Each row was made from one path, in order. Every step used is in the known rows, and no mark comes twice. Write each row's path.
Known rows:
N, R, Y: [135 -3 58 294 87 35 -140 2 -25 -77 -55 67 88 -59 -51 4 56 -36 161 -79 5 13 10 119 28 -50 22 -1 -44 -10 -48 12 -113 -9 71 -42 -181 141 17 -65 17 41 -111 29 13 215 30 34 77 81 -25 -30 12 82 -32 -60 49 -96 -25 1 31 157 -73 70 141 -4 37 40 -97 87 33 -141 -22 72 -18]
M, Y: [-51 -21 45 55 120 5 -136 34 31 9 -64 94 3 -84 -100 142 51 -49 133 -7 58 103 -24 103 37 -102 -9 61 -94 -37 44 28 -80 -78 -5 -9 -101 49 58 -65 -37 43 -150 -15 -91 -18 -52 -87 19 45 -95 9 -10 -49 26 19 79 -14 -76 18 116 106 155 80 88 -21 8 52 -8 -78 76 -130 -47 -70 -71]
M, Y, D, N, R: [30 -5 -50 24 64 -117 -57 114 88 -198 -33 168 65 -101 25 69 18 13 66 55 -7 15 -9 170 30 -88 -24 123 -110 -12 -210 41 -87 -70 10 -71 36 127 -38 -44 72 109 -18 -38 -16 59 77 -5 34 93 -6 -12 20 78 63 70 41 17 -98 -131 -108 -60 71 33 51 -118 36 103 -85 63 83 -76 18 16 70]
D, N, R, K: [19 -21 -48 -23 74 60 -141 -84 63 -143 -30 77 99 -80 12 58 -90 57 16 9 -40 -33 -32 222 16 -1 -75 71 -80 -25 -107 63 -108 -12 -15 22 72 118 154 -89 110 105 -83 -10 -16 10 69 203 46 -41 72 -83 88 45 74 -31 72 -81 29 5 -15 -54 -36 24 113 -47 -14 -71 -81 258 66 -415 174 -14 22]
R, Y: [85 63 44 172 66 61 -49 -42 -20 -4 -42 23 59 -20 -117 -59 77 -42 151 -91 55 21 13 83 31 -6 10 -26 -47 -29 67 10 -112 22 65 -32 -261 128 83 -42 -20 -3 -114 26 -2 98 -12 64 42 25 -34 -33 -13 15 10 -56 -3 -172 7 39 11 209 -99 70 86 22 29 -24 -77 107 17 -63 -34 31 -85]
K, R: [-92 17 -61 207 88 -35 19 39 -130 -65 -72 91 4 -121 -38 20 194 71 171 -55 31 44 -3 131 55 -95 -84 76 -106 26 -7 30 -9 10 77 -78 -29 81 254 -110 53 -186 -150 -51 11 24 75 -124 -18 -115 0 -15 79 63 132 72 23 -135 -86 222 -93 250 19 61 -69 117 50 39 -40 -186 63 132 121 -40 -105]
R, Y, D, N: [-23 135 -86 -172 -24 -87 154 37 68 -86 -34 44 40 -29 -107 -115 82 -6 32 24 62 -26 12 108 30 -5 -32 10 -98 -43 -56 52 -121 -2 19 -71 -143 166 -5 21 22 61 46 -7 5 -88 58 95 -5 30 -10 -52 -56 -11 125 43 -91 -142 -38 -180 -222 18 -102 20 -25 -96 39 -7 -74 125 28 112 -4 4 17]
R, K, D, Y: [13 92 -34 -58 140 85 177 -12 24 -114 -218 -95 66 -55 -137 143 -203 31 23 -39 82 16 -48 109 33 -72 -11 105 -42 -39 115 -33 -42 16 131 -24 -34 183 214 -151 53 20 -189 52 -2 -16 13 306 145 -9 -28 -101 98 23 -90 61 148 -132 47 102 6 97 -59 40 17 24 -106 -15 36 105 11 152 0 -116 -119]
K, R, Y, M: [16 -15 115 333 -83 28 -126 24 -243 -15 -15 -59 118 31 -163 -116 112 -57 149 -58 44 18 -41 71 4 50 -10 -88 -70 27 28 58 -39 55 92 -26 -229 102 92 -59 9 -173 -46 -72 10 32 89 -107 -110 -129 -12 -74 -9 83 27 -74 -52 -154 -41 126 256 218 37 112 85 43 31 -23 -152 -121 33 525 22 -5 56]
M, Y, D, K, R, N: [-9 -31 34 80 116 -47 68 25 -30 59 -131 122 80 -153 -56 87 96 17 65 -224 8 17 -34 95 21 -257 -67 -35 -77 -27 -19 -23 -124 -25 56 117 52 100 122 -59 39 -22 -69 -52 -14 -60 88 -119 63 -32 -108 -79 -40 -1 92 115 19 -155 -79 46 -25 19 -4 31 -104 115 -55 -33 -7 -126 88 -259 -66 -57 -6]
D, N, R, K, M, Y: [-62 96 64 -11 28 -98 -227 -44 -42 -37 -94 53 78 -103 -103 186 -14 -24 75 16 20 76 -58 185 -18 -119 -93 61 -83 -3 -24 10 -91 -51 -2 60 140 85 -27 -96 -45 140 -127 -24 -71 -103 79 -84 50 61 -12 -8 78 -110 -12 29 116 41 -29 13 167 -48 138 78 35 -39 -50 2 22 43 98 -321 38 -122 -20]
M, Y, R: [-4 -33 67 176 114 34 -35 74 -26 27 23 -16 -15 -29 -137 34 72 -44 244 99 83 62 -59 35 22 -74 31 74 -118 -17 -16 120 -89 -117 64 -72 -166 53 25 -47 -14 -19 -3 -48 -52 104 -81 -179 -104 -64 -101 -7 -23 4 -111 -69 21 56 -101 -44 88 28 88 104 109 -57 26 76 -80 -150 98 52 57 49 -107]
K, M, Y, D, N: [-105 164 -71 -236 -9 -171 106 53 68 -83 -45 69 29 -59 -114 -15 48 -3 39 74 73 20 -16 122 16 -55 -67 65 -115 -27 -73 38 -96 -31 -12 -39 15 124 -44 -6 -17 81 23 -53 -35 -179 60 -17 -28 44 -5 -19 -27 -63 112 96 -66 -40 -66 -157 -130 -65 41 33 -65 -90 12 34 -32 49 62 76 -10 -84 21]
D, K: [66 -1 1 -57 227 174 -87 -48 81 -70 -91 135 65 -69 -30 58 -26 74 11 -152 101 12 -55 139 33 38 -39 39 -127 -56 35 56 -97 -1 -31 52 62 66 209 -104 28 -52 -134 -62 -43 -3 96 222 42 51 79 -23 3 149 103 9 11 -120 46 84 -108 93 -152 58 -29 86 -4 20 -18 169 87 -421 -4 7 -132]
K, D, N: [-52 148 -154 -179 49 -100 314 42 61 -93 -34 167 37 -19 -28 90 -107 11 -50 -48 61 -27 23 176 55 -36 -73 64 -111 -82 -7 1 -60 69 77 7 -47 157 170 -44 42 72 40 -19 -15 -177 -43 85 49 48 17 -50 9 41 114 161 -78 -146 -66 -45 -253 127 -51 20 -68 -5 55 7 -15 88 19 193 -11 -62 38]
M, Y, D, K: [19 46 39 -74 265 70 -57 -7 142 -89 -136 35 52 -75 -95 78 48 42 -4 49 61 81 -83 85 29 -41 6 38 -123 -5 -15 43 -105 -159 -58 46 125 24 91 -89 12 3 -80 -31 -58 -8 124 134 -2 49 10 -57 -28 76 3 -20 47 -59 15 -43 -99 -62 -46 64 21 -5 15 46 -28 40 103 -181 19 14 -123]
K, M, Y: [-66 92 60 44 39 -102 -171 9 -24 -5 -89 79 39 -94 -122 115 68 -36 158 -25 84 115 -45 107 -10 -108 -73 78 -92 -4 48 5 -69 -53 1 22 59 50 4 -90 -97 46 -156 -61 -82 -86 8 -164 9 72 -40 32 37 -100 -25 54 68 41 -39 105 192 80 166 97 16 8 -25 44 18 -76 91 -131 -70 -128 -79]
D, N, R, Y, M: [101 -53 103 245 -98 23 -177 45 -164 -71 15 7 152 35 -107 -112 13 -82 112 -79 20 -20 -36 108 -10 79 11 -66 -71 -10 -67 67 -70 64 68 -33 -229 126 -9 -33 28 -68 1 -67 8 48 72 -13 -68 -27 -2 -57 -24 114 22 -72 -67 -96 -37 -10 232 124 35 95 120 -56 16 -7 -180 50 40 343 -37 17 144]
R, Y, M: [59 -27 107 254 -62 49 -148 16 -154 -14 11 -38 131 53 -154 -168 54 -78 146 -95 58 8 -40 49 -1 106 17 -78 -65 -3 42 68 -67 60 58 -5 -278 98 52 -36 -10 -137 -31 -87 -13 21 19 -44 -110 -74 -11 -50 -34 98 2 -89 -82 -130 -3 69 310 196 34 107 136 0 22 -37 -171 -14 27 463 -33 3 68]

Which path is each row?
[16 86 -20 86 101 -106 90 23 106 -87 -64 -41 44 -23 -138 -161 181 -18 138 114 36 65 -8 1 37 -22 33 33 -63 47 -46 38 -113 -135 9 -63 -150 80 8 -22 2 -46 -16 -20 4 79 8 9 -68 -13 -25 -51 -34 31 -73 -49 -51 -111 -1 -51 -70 36 -14 52 113 -59 51 37 -132 -25 26 307 28 60 -93] -> R, Y, D
[39 -64 88 103 -71 109 -123 86 -145 -74 -75 -70 106 3 -166 -123 -71 -28 135 -120 125 -3 -73 47 -10 97 10 19 -76 -24 47 60 -27 102 82 -85 -209 132 77 -85 10 -183 -146 -101 -13 -23 60 89 -57 -83 -7 -37 11 101 18 -16 -28 -78 24 113 298 139 68 90 34 -10 -93 4 -108 18 45 463 -127 -103 32] -> D, Y, M
[-41 -27 50 64 124 96 -116 -88 8 10 -18 -83 37 -28 -132 27 -17 -12 135 118 9 31 -77 115 9 -29 -23 36 -85 6 2 107 -116 -125 15 11 -29 60 136 -85 43 44 -42 -9 -50 36 9 40 -66 -164 -34 -94 42 -41 -91 -133 67 -30 8 7 152 -61 26 81 178 -66 4 -75 -84 50 90 -234 216 24 -111] -> M, Y, R, K
[-52 72 82 75 65 -82 -255 -50 -27 -45 -109 26 73 -100 -103 182 19 -22 115 25 19 100 -62 156 -23 -126 -84 76 -83 20 -11 17 -81 -83 -9 66 141 62 0 -119 -63 101 -155 -34 -72 -59 50 -108 43 43 -14 -8 89 -95 -54 -4 129 47 -17 84 220 -20 175 92 79 -9 -40 14 5 -10 97 -327 35 -111 -52] -> N, R, K, M, Y
[100 51 39 43 250 78 -51 -21 95 -124 -131 16 98 -71 -65 25 63 45 16 11 41 37 -68 93 29 -11 19 8 -97 -1 -65 41 -123 -120 -24 35 91 77 66 -89 42 -5 -55 -22 -12 102 170 194 19 72 41 -65 -19 144 -12 -64 31 -110 34 -39 -159 -39 -157 61 46 6 25 42 -70 126 81 -217 40 92 -100] -> N, R, Y, D, K
[-92 102 -79 -225 14 -115 132 75 103 -81 -31 95 16 -54 -101 -25 57 -9 16 76 63 15 -17 120 33 -41 -34 53 -117 -43 -75 41 -103 -49 -13 -56 -49 120 -16 6 20 88 21 -26 -40 -143 45 31 -13 36 -29 -39 -41 -47 128 80 -49 -68 -79 -189 -150 -53 33 27 -40 -108 25 37 -39 55 52 90 0 -55 25] -> M, Y, D, N
[-66 90 9 31 110 -214 -65 30 106 -122 -111 -42 60 -72 -126 20 137 -8 109 207 -10 118 -65 61 3 -105 -28 115 -85 84 -116 32 -82 -210 -40 -3 146 31 -57 -78 -11 42 -46 -54 -49 -17 62 -99 -63 9 -18 -38 38 -44 -121 -17 61 36 -9 -14 69 -140 181 63 123 -83 19 72 -70 -102 88 121 85 -25 -64] -> N, R, K, M, Y, D
[-70 132 -153 -208 63 -70 258 -37 76 -84 -50 111 65 -3 -38 95 -149 26 -81 -23 28 -32 -1 207 48 -26 -83 52 -97 -81 -5 16 -73 44 58 45 10 161 207 -59 70 114 48 -1 -15 -190 -36 171 58 -1 44 -97 40 -1 97 117 -33 -169 -35 -47 -200 58 -63 17 -31 -9 55 -68 -21 162 14 78 85 -61 34] -> R, K, D, N
[42 -12 -85 23 64 -112 -12 107 88 -219 -20 175 73 -99 52 0 22 32 64 25 -1 -18 -2 169 36 -46 -35 123 -111 -11 -236 47 -85 -37 12 -78 25 133 1 -43 87 51 -14 -50 5 61 62 45 23 71 24 -9 34 126 77 71 4 -15 -71 -98 -163 -35 27 25 32 -104 39 105 -103 99 73 -36 16 32 69] -> Y, D, N, R
[16 -5 62 91 -16 75 1 32 -128 -95 -117 -121 132 43 -168 -18 -139 -31 45 -58 74 8 -84 74 -1 55 3 6 -57 -13 68 40 -16 54 102 -11 -114 132 146 -115 39 -120 -87 -58 -10 -62 33 127 -41 -111 -12 -106 40 78 -65 -18 18 -110 36 125 286 110 71 88 80 -7 -66 -32 -99 -9 27 613 -11 -109 43] -> R, K, D, Y, M
[54 -50 68 151 -5 61 -29 59 -124 -131 -125 -98 152 11 -138 24 -148 -31 54 -42 47 7 -83 88 -2 25 6 36 -57 -4 7 27 -10 45 113 -27 -67 135 119 -130 59 -103 -94 -60 -2 -3 60 109 -32 -80 -5 -93 60 117 -83 -16 52 -77 19 123 298 74 85 87 97 -21 -70 -13 -107 -4 35 590 -8 -93 65] -> N, R, K, D, Y, M
[-107 158 -75 -259 -15 -147 77 5 79 -85 -56 27 49 -51 -117 -23 42 5 3 95 38 16 -33 141 2 -45 -80 55 -111 -25 -77 50 -106 -50 -16 -13 61 129 -15 -17 3 114 13 -37 -35 -197 78 33 -13 9 7 -57 -9 -83 81 70 -37 -55 -37 -149 -110 -108 24 35 -32 -106 1 -17 -33 87 64 -1 52 -81 13] -> R, K, M, Y, D, N
[10 89 -36 -11 138 55 224 69 -5 -123 -207 -34 47 -68 -122 124 -158 18 63 -81 123 29 -29 77 42 -84 4 123 -56 -54 99 -38 -24 36 145 -66 -93 186 183 -138 20 -16 -192 29 -3 9 -15 220 136 42 -36 -57 73 51 -55 99 107 -114 17 109 -46 167 -44 46 -30 40 -98 49 42 35 6 288 -98 -119 -110] -> K, D, Y
[107 80 26 187 75 -36 27 9 -15 -93 -60 79 103 -39 -46 69 -2 -37 70 -58 0 -9 24 162 34 -84 4 -6 -51 -41 -64 -10 -103 21 102 -12 -157 182 21 -51 34 121 -19 61 17 123 45 66 111 102 -20 -55 24 53 0 2 41 -123 -60 -57 -79 143 -95 54 73 -22 43 25 -69 134 15 -60 0 65 49] -> K, D, N, R, Y
[63 -31 -68 56 48 -32 -59 81 44 -187 -8 227 78 -101 71 35 -19 30 65 -68 8 -36 9 207 31 -23 -55 115 -107 -45 -176 38 -80 38 35 -66 -6 142 62 -53 86 59 -74 -46 2 63 56 55 66 88 32 11 41 127 142 74 28 -19 -74 -31 -127 42 2 29 19 -61 27 83 -81 158 74 -215 -9 0 75] -> D, N, R
[-48 32 -3 153 184 72 -11 -11 -111 -71 -127 78 35 -131 -37 108 155 104 79 -69 56 35 -42 167 54 -94 -85 37 -126 10 15 37 -35 -2 51 -10 95 76 272 -135 62 -148 -156 -47 3 26 176 3 20 -70 39 -37 69 107 141 48 63 -155 -60 200 -170 200 -92 64 -116 160 22 33 5 -69 88 -124 132 -15 -131] -> D, K, R
[57 47 -10 161 110 -126 33 54 112 -141 -72 -18 65 -38 -94 -118 174 -12 139 125 -12 62 -15 23 32 -47 44 53 -62 57 -128 39 -104 -158 10 -72 -99 83 -32 -45 34 -8 -19 -13 15 156 40 1 -47 21 -27 -61 -11 58 -88 -55 -10 -78 -5 -64 -72 5 6 53 150 -81 60 73 -146 -29 42 277 46 90 -59] -> N, R, Y, D
[32 85 82 235 121 103 -21 -55 -142 -6 -123 -10 68 -77 -122 53 154 3 122 -92 32 26 -13 137 36 -80 -22 -66 -69 6 71 7 -87 11 93 6 -110 132 144 -93 11 -46 -125 44 23 115 154 54 69 -19 -3 -72 17 42 45 -34 63 -210 -38 82 -83 234 -167 79 -20 117 24 -24 -22 9 39 -133 70 40 -95] -> D, K, R, Y
[-12 182 -6 -64 87 -125 -71 -47 16 -105 -124 44 95 -66 -73 -29 91 72 57 -70 100 47 -76 90 -22 13 -108 93 -119 32 -11 35 -69 -37 -20 63 234 46 52 -109 -72 -70 -87 -135 -19 -105 116 -6 -27 50 168 13 57 70 0 40 -32 -39 71 180 -77 -4 -59 71 -87 68 -18 40 -33 67 101 -147 -10 -53 -126] -> Y, D, K, M
[10 -12 21 13 92 177 -26 -68 -21 -46 -58 -148 56 -36 -135 -20 -72 28 128 50 50 -16 -82 96 1 26 -24 66 -74 -12 35 108 -106 -45 58 -39 -62 125 161 -109 63 -1 -101 -8 -11 65 32 193 -16 -170 5 -104 65 8 -93 -121 77 -69 64 39 81 -25 -89 62 122 -43 -80 -78 -79 143 66 -205 169 3 -132] -> D, Y, R, K
[36 -6 145 294 -25 85 -150 4 -236 -12 -46 -61 130 23 -155 -85 89 -46 129 -93 50 15 -59 89 2 49 -3 -103 -80 18 35 61 -50 54 70 20 -173 94 93 -70 9 -161 -41 -69 5 34 142 -38 -91 -107 5 -78 -6 104 25 -89 -35 -162 -31 104 225 197 -11 114 57 64 14 -35 -135 -80 44 431 47 4 42] -> D, K, R, Y, M
[-35 156 -38 -41 -22 -171 -131 -80 -10 -146 -78 18 123 -63 -41 -22 43 61 62 -6 8 11 -56 163 -40 -4 -144 118 -86 51 -98 34 -74 -20 -8 50 227 96 43 -105 -17 38 -68 -92 1 -99 97 18 -14 -12 143 -18 127 -2 -18 28 17 -14 70 127 19 -83 15 49 13 -5 -39 -19 -59 139 91 -172 105 -79 -15] -> Y, D, N, R, K, M
[-4 -31 -13 66 108 110 -36 -93 37 -21 11 -79 51 -13 -97 -57 -18 30 123 77 27 -2 -66 112 12 44 -45 52 -86 7 -6 123 -105 -79 18 -4 -56 73 191 -85 72 -17 -27 -48 -21 51 -24 77 -93 -178 35 -92 60 36 -72 -128 18 -73 33 58 61 -21 -57 64 164 -29 8 -82 -116 103 80 -197 215 44 -120] -> Y, R, K
[-93 113 -10 6 85 -231 5 55 103 -85 -101 -7 31 -72 -137 -14 168 -20 141 158 48 128 -54 20 11 -82 -23 102 -96 59 -58 26 -73 -188 -33 -28 53 26 -49 -59 -49 -14 -45 -83 -50 -49 15 -161 -93 17 -41 -15 3 -45 -101 28 3 20 -26 -6 28 -64 177 70 70 -57 23 97 -60 -152 82 276 23 -55 -84] -> K, M, Y, D
[46 39 1 128 131 51 205 103 -57 -63 -82 -111 17 -20 -144 14 -53 2 194 29 125 2 -58 21 31 -42 41 114 -96 -21 42 70 -52 -34 167 -111 -174 146 109 -108 26 -54 -30 -16 9 116 -56 24 -25 -76 -51 -52 39 77 -152 -9 41 -19 -47 32 -8 75 -71 81 26 -20 -50 83 -54 -67 54 333 29 22 -152] -> K, D, Y, R
[26 44 -38 25 35 -187 -80 97 56 -196 -48 142 83 -104 11 61 38 10 68 42 -4 13 -22 171 12 -90 -50 121 -109 -1 -205 36 -82 -57 18 -59 102 126 -71 -59 39 95 -21 -50 -8 13 101 -51 33 100 28 3 45 57 36 83 44 44 -75 -83 -79 -78 80 40 24 -105 21 120 -73 65 86 -80 -12 -11 69] -> K, M, Y, D, N, R
[-91 100 69 4 56 -61 -219 -59 -23 6 -104 25 54 -86 -141 148 33 -25 112 22 45 109 -65 138 -16 -97 -83 61 -82 10 63 16 -83 -66 -14 66 97 57 27 -102 -75 90 -166 -41 -82 -113 22 -101 21 27 -15 -11 68 -117 -27 9 107 8 -2 98 204 3 153 93 58 2 -39 -19 16 -6 91 -235 36 -130 -85] -> R, K, M, Y
[52 -29 98 81 64 -27 26 19 -17 103 -43 83 84 -85 -78 40 14 -41 157 -251 52 -8 -57 54 -27 -202 -47 0 -83 -52 6 29 -163 -21 66 119 -52 97 2 -35 -29 50 -3 -92 -34 -36 -42 -185 7 -3 -110 -43 -65 -17 -33 63 -20 -39 -54 -15 104 -56 0 58 -34 41 -99 -21 -40 -55 110 -370 -138 -31 8] -> D, K, M, Y, R, N
[-86 29 -14 4 140 -147 31 79 140 -79 -79 3 2 -69 -132 -14 143 -15 128 191 32 121 -38 16 43 -84 24 92 -95 30 -52 42 -81 -208 -41 -47 -32 27 -16 -40 -2 -10 -42 -49 -59 -13 1 -87 -82 -1 -75 -27 -38 -18 -50 -6 -2 -7 -47 -50 11 -47 170 60 109 -94 59 81 -81 -148 69 263 13 -20 -87] -> M, Y, D
[91 -6 78 263 -60 -39 -55 46 -144 -88 -8 -6 157 53 -104 -49 -13 -86 68 -66 9 -5 -32 106 -5 44 15 -58 -63 -9 -56 46 -54 57 93 6 -190 136 7 -52 35 -37 46 -54 12 32 59 -39 -61 -17 -6 -81 -5 118 -20 -39 -45 -111 -35 14 212 133 39 95 127 -31 39 -3 -163 -3 23 531 -4 11 155] -> K, D, N, R, Y, M
[-8 56 107 127 115 -4 -99 33 -56 20 -21 -33 21 -38 -135 54 84 -30 215 46 99 64 -89 56 -13 -71 -12 75 -135 7 -3 108 -88 -100 58 -22 -6 46 -13 -87 -61 -5 -10 -74 -51 46 6 -178 -83 -36 -33 -8 11 8 -104 -54 29 84 -61 18 75 -19 31 116 35 -18 -8 69 -53 -106 124 -93 41 28 -132] -> D, K, M, Y, R
